What can hang from each mark:
takar: kemap vatag
vige: vatag
moren: batedeg kilan
kilan: kemap vatag vosenor
minem: vatag
vosenor: minem
vatag: mosi tofari vige
batedeg: kilan
riki: kilan tofari
kemap: kilan

Known rows, with every way that one mark hangs from another:
[vige [vatag tofari]]: [-14   5   9  -3 -16  -1 -23  44 -23  -5  34   1   0 -14   4 -33   3   5
 -36   0 -18  -3  15   3  31  35  32   1  -5 -11  -7 -22   4   1 -40  16
  14  26  -8  -4  23 -22  -4   0   7   5  -7   0  -6  -8]
[moren [kilan kemap vatag vosenor]]: [ 10   3 -16  -2 -23  30   5  -8  20  26 -12  35   2  10   4  40   7  -9
  21   1   9   5  -9   9 -10 -53 -21 -12  -3  16  13  17 -20 -20  22  -6
  -3  14  -3  10 -23  23  18   2  -9  20  -5   1  10  -4]
[minem [vatag tofari]]: [ -6 -20   7   8   1  -8  -9  19 -26  -5  33 -12  -9   4   3 -35   9  -1
  -7   7  -9   1  16  13  -4  17 -14   3 -17 -27   1 -21  -2  -6 -15  -1
   4 -17  -7  -4  23 -15 -35  -1 -10   4 -22   3  33  -8]
[kilan kemap [vosenor [minem vatag]]]: [-13 -24  11 -17  21  10  -9 -13  21   4 -10  -5  12  33 -25  19   8 -15
  11   5  12 -14  -5  25   3 -21  -5  -8  -7   0  15  57   0 -27   1 -22
  22 -13  20 -38  27   6  20   2 -20  14  -4  13  22  -9]
[riki [kilan [vatag mosi]] tofari]: [ 10  -2  -1  29   5  13 -11  -3   4  -2  20  11  10 -61  28 -13 -11  10
   7  -5  -2  -5  -4 -18  21  21 -23 -12  15 -10  -7 -38   1  14  78   8
 -14   4   2  36 -26   7 -17  12  22  -1 -13 -25  22 -13]
[riki tofari]: [ 11   0  -3  13  -2   6 -44 -14 -17   0  17 -26  -2 -26   9 -27   1   6
 -11   9 -11 -11  -1 -10  18  21  25  11   1 -26  -3 -14 -12 -10  12  -6
  12 -18   8  17 -16   8   1  19  10  11  -3   3  -7 -16]
[batedeg [kilan kemap vatag vosenor]]: [  1   4   1  11   4   1   8  -8  41  20 -31   4   3  -6  -1   5  17 -19
   4   2  -9  -9 -17 -23   2  -8 -20 -28   5  28  13  36 -13 -17   3  -7
  -9   7  -7  15  -5   6  19  -1  -3  13  26  14   0 -12]
[batedeg [kilan kemap [vatag mosi tofari]]]: [ -8   5  -5  12  31  -9  28  18  33 -10 -22   9 -21 -24  31 -25   1  21
   0   6 -18   4  -2 -26  27  16 -16 -35  11  16  -8 -26  -4   6   7   4
 -15  16 -27  18  -8  -6   4  -7  15  -2  13   3  24   8]
[vosenor [minem [vatag mosi tofari]]]: [-29 -35   6   2  20  -3  -3  11 -27 -35   8  -6   1  19   8 -15  -3   9
  11   2   0   4  18  14   6  12 -12   2   0 -18  -1 -14   8  16 -14   2
  13  -5   2 -43  36  -9 -31   4  -6 -12 -20 -10  39   1]
[vige [vatag mosi tofari]]: [ -9   0   1  13  -3  -2 -20  32 -20 -19  27   5 -13 -15  29 -29   1   3
 -22  -2 -13   3  18   3  42  44  36   1   1 -10 -20 -26   8  17 -42  21
  10  45 -15   9  10 -20  -9   0  11 -13  -8 -10   8  -3]
[kilan vosenor]: [ 11  -5  -6  -1 -21  10 -33 -15 -16   0  -1  -5   2  13 -16   8   9 -22
   5  -5  -4   6   1  -7  -1  11  25  20  -5 -13  10  30  -6 -11 -30  -9
  12  -4  10   5 -10   1  18  12  -4   6   2  12 -13 -13]
[minem vatag]: [  3 -23   7   3  15  -8 -31  -7 -28  -1  20 -15   8  16 -19 -11  10  -7
   1   6  -1  -2  14  16  -6   4 -14  10 -13 -25   8 -20  -7 -12 -12   8
   7  -1   6   2   1 -19 -27   8 -15  10 -15   5  17 -11]
[vosenor [minem vatag]]: [-28 -27  15 -18  20   2 -23 -14 -29 -11  11 -21  17  26 -36   2  -1  -1
   8   2  10 -12   9  20 -18   7 -16   2  -4  -9  10 -19  -3  -7  -9   1
  26 -15  22 -42  24  -8 -28  19 -15  12 -21   5  19  -9]
[moren batedeg [kilan kemap vatag vosenor]]: [ 22   9  -9  -2 -32  21  -5  -4  14  34 -18  28  14  17 -21  71  -7   1
  24   2   6   9 -19   9  -9 -86 -14   3 -13  19  -3  24 -14 -17   1  -7
  -3  32  -6  12 -28  17  14 -10 -14  15 -30  -4  15  12]
[takar kemap vatag]: [  2  49  11 -12  -1  10  -8 -19   5  14   4 -17   6  20  22  -6   1  25
 -16   8  -6  -2  23 -13  -8  -9  31  20  -5   9  -2 -25   8  -7 -56  10
  10  -5   2   8  23 -13   2   4  -1  17   5  14 -33  -1]
[takar [kemap [kilan vatag vosenor]]]: [ 17  39  12 -25 -26 -13  15  17  28  14 -41   2  12  -1  16  11  12  -9
  -6   9  18  -3  -8   5 -36 -20 -28  11  10  18   0  24   8 -27   5 -10
 -21   4  16  15   2   8  32 -22  -5 -19  17   3 -25   7]
[vige vatag]: [-15   6  17  -7  -3   0 -36  20 -27   0  25 -12  12  -3 -13 -22   1  -4
 -35  -2 -10  -5  12  -8  17  29  31   2 -13  -4   0 -31   3  -6 -41  16
  16  29   2  10  -3 -21  -6  14   5  14 -13   5 -16 -12]
[moren batedeg kilan]: [ 26  16  -7 -14 -16   5 -35 -15 -38   4  10  -1  18  34 -26  47 -11  31
  33  12  -8  15  -3   0 -21 -59  29  38 -23 -14 -17 -36 -30   4 -16   0
   3  28 -10   6 -28   3 -15   2 -12   6 -52   0   1   3]
[batedeg [kilan vosenor]]: [  7  -1   0   1 -12  -4 -21 -16  -1  -7 -12 -11   1  -2  -8  -5   8 -18
  22   6 -18   5  -3 -23  -9  24  23  29  -5 -11  14  19  -6 -10 -24 -14
 -13  -4 -17   3   0   0  11   6 -11   4  14   6 -27  -8]
[vatag vige]: [  7  -1  -7  -2   5   1  -2 -20 -27  -5   6 -11 -12   9  -9  -2 -12  10
  -5  -7 -11   2   5  -8  -8  16  30   6 -16 -18   3 -21  -9  25 -27   8
  14  -8  -1   0 -13  -9  -6   9   8   6   5   8 -22  -9]
[batedeg kilan]: [ -2  -2   2   4  17  -4  -8 -14  -8  -6 -11 -24   2   2  -5 -22   3   7
   5  11 -21   4   0 -32  -6  23  27  18 -15  -6   4 -34 -13  -8 -25  -1
  -1  -3 -17   2 -16  -9  -8  13  -3   5   7  18 -27 -14]
[kilan kemap [vatag mosi tofari vige]]: [  4   0 -23  18  25  -1  44   3  11  -6  -9   8 -34 -20  31 -13 -12  15
 -17 -19 -18   4  -5   6  32  10 -10 -41   7   5 -16 -13  13  39   7  16
   2   4 -14  15 -13   1   2 -12  20  -6  14  -8  24  18]
[riki [kilan kemap vosenor] tofari]: [ 32   9   1  11   7  13 -12 -13  56   4  20  16   6 -40   1   2  -1  -2
   9  -3   0  -7 -13 -20  30   3  32  -3  16 -11   0  44   0 -16  75 -29
 -18 -37  -8  20  -9  21  43  17   6  -5  -7   2   0 -17]
[kilan kemap [vatag mosi vige] vosenor]: [  9   5 -12  21  19  12  27 -19  28   1 -19  15 -20 -12  12  24  -1  -8
  -5 -20   0  -4  -9  10  17 -14 -15 -30   3   5   1  40  15  28   0   1
   4  25 -13  25 -30   9  22 -11   9   4  22 -10  12  10]
[kemap kilan]: [ 15   1  -4 -10  18 -18  -9  -1 -25  -1   6 -14  12   1 -20  -9   4  -1
  -2   9   2   9   7  -1 -17  11  19  19  -2   0 -10 -26  -7 -11  12   3
 -15  -6   2   1 -10  -2  11 -18  -5 -24   5  18 -26  -3]
[riki [kilan kemap vatag]]: [  0   6   2  -9  26  12  20   3  21  19   1  26  15 -18 -15   7  -3  15
   2  -5  -8  -4   0 -23   7  -6 -27 -35   0  34   6 -29  -5 -17  56   3
  -9  -4   1   9 -37  10  -1  15   9  19   3  14  16  -1]
[vosenor [minem [vatag vige]]]: [-23 -28   2 -11  15   0   4 -10 -32 -14  10 -24   4  29 -20   0  -9   4
   6  -3  10  -8   8  23 -16  -1 -10  -4 -17  -9  20 -16  -3  25 -16   5
  24  -9  20 -38  24 -12 -30   8  -6  16  -8  -9  -1  -4]

Rows:
[  7   7   0  -2 -22 -14  27  -5  -4  10   4   8   1 -11 -13   8   2 -17
 -10 -11  23   8  -8  15 -23  -9 -23   2   4   4   0  25   9  12  20   2
 -20  16   5  18  -9  12   8 -27   6 -21  26 -17 -22  14] : [kemap [kilan [vatag vige] vosenor]]
[  9  32  10 -14   7  -9  16   8   8  -5 -42   0  11  -8  33   1  -1  16
   1   2  18   5   8   2 -22  -3 -22   1  16  20  -7 -33  16   6  12  -1
 -23  23   4  20 -18  -6   3 -29   1 -32  16   2  -6  11] : [takar [kemap [kilan [vatag mosi]]]]
[ -5   9  -8  32  13  -2  -5  -3 -21 -10  48  -4 -21   2  31 -20  -4  18
   0  -1 -19  12  24  -8  32  22  38  12   3 -12 -20 -28   9  24 -40  25
   3   1 -22  16  16  -8 -19  -5  19 -12  -1 -10   7   4] : [takar [vatag mosi tofari]]
[ 21   3  -1   3  30  13 -12 -11  35   3  26   5  14 -42   8  -4 -10  25
  -1   4  -9  -3  -4 -22  23  12  26 -10   6  -4  -6 -15  -4 -15  77 -11
 -16 -37  -9  19 -25  20  18  16   9   7 -11  15  -3 -23] : [riki [kilan kemap] tofari]
[  4  19   1   5 -34 -14 -15  -1  10  14 -17 -10   1  -2 -22  32   8 -12
  12  16  -6   1 -28 -23 -17 -25 -21  22  -8  14  -7  30 -10 -13 -25   2
  -2  32   1  16 -14  -2  -5   0  -2  10 -12 -12  -5   6] : [moren [batedeg [kilan vatag vosenor]]]
[  9  -7 -19  19   5  -4  14  -5 -25 -22   9   0 -28  -8  25 -23 -19  13
  -1 -13 -20  21   3  -3  14  36  30  10   0 -25 -14 -28  13  56 -25  20
   2  -5 -20  10  -5  -9  -2  -5  13 -21   0 -13   1  11] : [vatag mosi tofari vige]
[-25 -25  18 -13  -7   6 -33 -12 -16  -4   4 -15   7  33 -24  15  11 -24
  16   4  16  -9   1  25 -12  -7 -14  21  -1 -12  22  40   1  -9 -18 -19
  18 -13  27 -40  28   6  -9  15 -21   9 -12  -2  17 -11] : [kilan [vosenor [minem vatag]]]
[ 35  33  12 -27 -16 -12   1  -8  17   4 -42 -10  15  16  14   8   7  -5
   1   6  23  12   5   3 -27 -11  20  31   8   3   9  27   7 -22 -15 -20
 -16 -20  -2   4  10  -7  40 -25 -15 -32  10  13 -37   0] : [takar [kemap [kilan vosenor]]]
[ 12   3  -8  20 -29  19   8  -1  21   6  24  13  -3 -62   7   3 -15 -13
  -4  -6   9   4 -14 -11   3   7 -22   0   9 -11   9  24   4  21  73  -2
 -18 -14   2  36  -7  20 -10  15  12  11  -7 -37  -9  -7] : [riki [kilan [vatag vige] vosenor] tofari]
[ 12  25   3   4  -6  -6  -2  -6  44  21 -32  -5  -2 -12 -19  38   9  -6
   5  13 -10  -8 -27 -24  -3 -45 -14  -6  -7  23  -9  45  -9 -16   2 -16
 -13  23  -4  15 -20   5  26  -5  -2   7   3   1   2  15] : [moren [batedeg [kilan kemap vatag vosenor]]]
[  3   0  -4   8  -1  10  -2  -1  25  21 -15  14   1  -1 -11  25  17 -25
 -12 -10   0 -17  -4   4   4 -13 -27 -25   7  14  20  38   6 -18  -1  -6
  17   4   6   5 -17  14  22   3  -2  22  13   6  16  -1] : [kilan kemap vatag vosenor]
[-23 -36   1   0  17  -5  17   0 -19 -33   9  -8 -17  21  14 -21 -11  18
  15  -1   7   5   1  25   8  14  -8   4   4 -23  -3 -20  15  43 -15   1
  13 -12  -3 -36  35 -13 -29  -2   0 -10 -15 -20  22  14] : [vosenor [minem [vatag mosi tofari vige]]]
[ -8  -9   8 -26  -4  -8 -13  -7  -5 -19 -12  -7  24  17 -28   7   2 -14
  12   3  25   3   0   9 -16   5  22  30   8   5  -2  23  -1 -18   2 -14
  -7  -8  19 -46  20  10  29 -15  -7 -25  12   4 -25   1] : [kemap [kilan [vosenor minem]]]
[  1   6  -5   9   9   2  20  26   4  16   5  10 -20  -7   2  -8   3   7
 -28  -3  -9  -2  -1   0  16  -1 -17 -38   3  12  -7 -10   0 -15   4  12
   5 -15  -5   0  -6   2   1   0  12  15  14  12  26  -2] : [kilan kemap [vatag tofari]]
[-26 -27   7 -15   5  -3  20   4 -31 -20  16  -8 -11  21  -5 -27  -7   3
  -6  -3   7   1   5  25  -6  15  -1   0  -5 -14   0 -22   2  25 -17   5
  10 -18   5 -50  37 -22 -32   3  -6   4 -13  -7   7   3] : [vosenor [minem [vatag tofari vige]]]
[-16  24  15 -42 -30  -8  26   4  23   6 -57  -6  17  19  -1  14  12  -8
  -1   2  45 -10  -6  10 -29 -15 -25  10  16  31  12  22   7 -17   5 -12
 -10  -3  31 -36  25  13  27 -23  -5 -17  14  -7 -26  16] : [takar [kemap [kilan vatag [vosenor minem]]]]
[ 14  12   7  -1 -20  -9 -35 -21   7   3 -12 -19   8   9 -24  30   2   1
  24  13 -14   5 -12 -25 -13 -20  31  42 -13  -4 -12  32 -10  -8 -28 -13
  -1  18 -11   9  -7 -12  13   3 -10  -3 -14   3 -14  -2] : [moren [batedeg [kilan vosenor]]]
[  9   3   0   6  -9   8  27  26  46  16   2  50  -1 -19   5   5  16 -10
   1 -11   3   9   1 -11  12   1 -20 -22  13  14   1  26  -1 -23  61 -11
 -12 -21 -10   3   0  13  23   4  11   3  10  -6  24   3] : [riki [kilan kemap [vatag tofari] vosenor]]
[  8   0 -16  -6  -8 -22  44  20 -23  -4  10   8 -13 -18  11 -31 -12   8
 -20  -3   9  15   0  10  -8  15 -19  -9   5   5 -11 -36   4  16  21  11
 -26  -5  -5   3  -1   1 -19 -35  11 -24  14  -6 -22  13] : [kemap [kilan [vatag tofari vige]]]
[-19 -29   6  -4  -9  12  -3 -15 -15 -16   5 -14   0  30 -25  12  -2 -24
  10   0  13  -7  -1  24 -14  -2  -8  10  -5 -20  17  46   6  14 -16  -9
  22  -8  21 -37  31  -1 -19   6 -22  14 -10  -8   5  -8] : [kilan [vosenor [minem [vatag vige]]]]
[  4  -1 -11  14   5 -19  22  27 -14 -12   6  22  -7 -18  26 -26   2   7
  -2   3   4  11   7   5   3  14 -24  -7  17   2 -10 -36   8  14  29  18
 -27  17   1  15  -7   7  -8 -27  23 -42  17 -11  14  17] : [kemap [kilan [vatag mosi tofari]]]
[-18 -27  17 -24   4 -15  -5   4  -4  -4   3  -7  25  20 -32  13   7 -21
  18   8  40   2   3  31 -22 -14 -12  24   2  -8  10  33   4 -20  15 -16
 -11 -12  23 -41  35   5   3 -24 -18 -21  -1   2   1  -3] : [kemap [kilan [vosenor [minem vatag]]]]
[ -2  13 -17  18  -4  -2  15  -2 -22  -3  48  -2 -24  10  17 -25  -9  10
 -23  -3 -15   6  18  -3  16  20  41   8  -1  -9 -14 -25   6  27 -37  30
   5  -4 -15   5  33 -10 -28   5  20   5   2  -3 -22   3] : [takar [vatag tofari vige]]
[  3  -2 -12  15  28  -2  20  22  13   4  -2  15 -22 -20  28  -6  -3  13
  -2 -10 -16  -4   0   2  26   6 -14 -37   9  11  -3 -16   8  11   4   9
  11   3 -13  10 -21   7  11  -5  17  -3  11   4  41   8] : [kilan kemap [vatag mosi tofari]]
[-23  -2  -2  -4 -10   7  15  24  24   9 -22  20  -3   9  -2  11   3 -14
  -4  -9   7  -7 -14   8  13  -7 -14 -22  19  22  12  41   2 -24  -6  -8
  23 -20  16 -45  16  18  20  13   9   9  21  -2  25  13] : [kilan kemap [vatag tofari] [vosenor minem]]
[-12   5   0   3  -2  -4  18  -9  -9  -1 -20 -14 -18 -15  -2 -15  -6   6
  -5   6 -15  -5 -11 -15 -13  14 -20 -11 -12  16   6 -33 -14  26  -5  13
 -14  15  -3   9 -16  -5 -31   3   6  14  17  -5 -31  -2] : [batedeg [kilan [vatag vige]]]
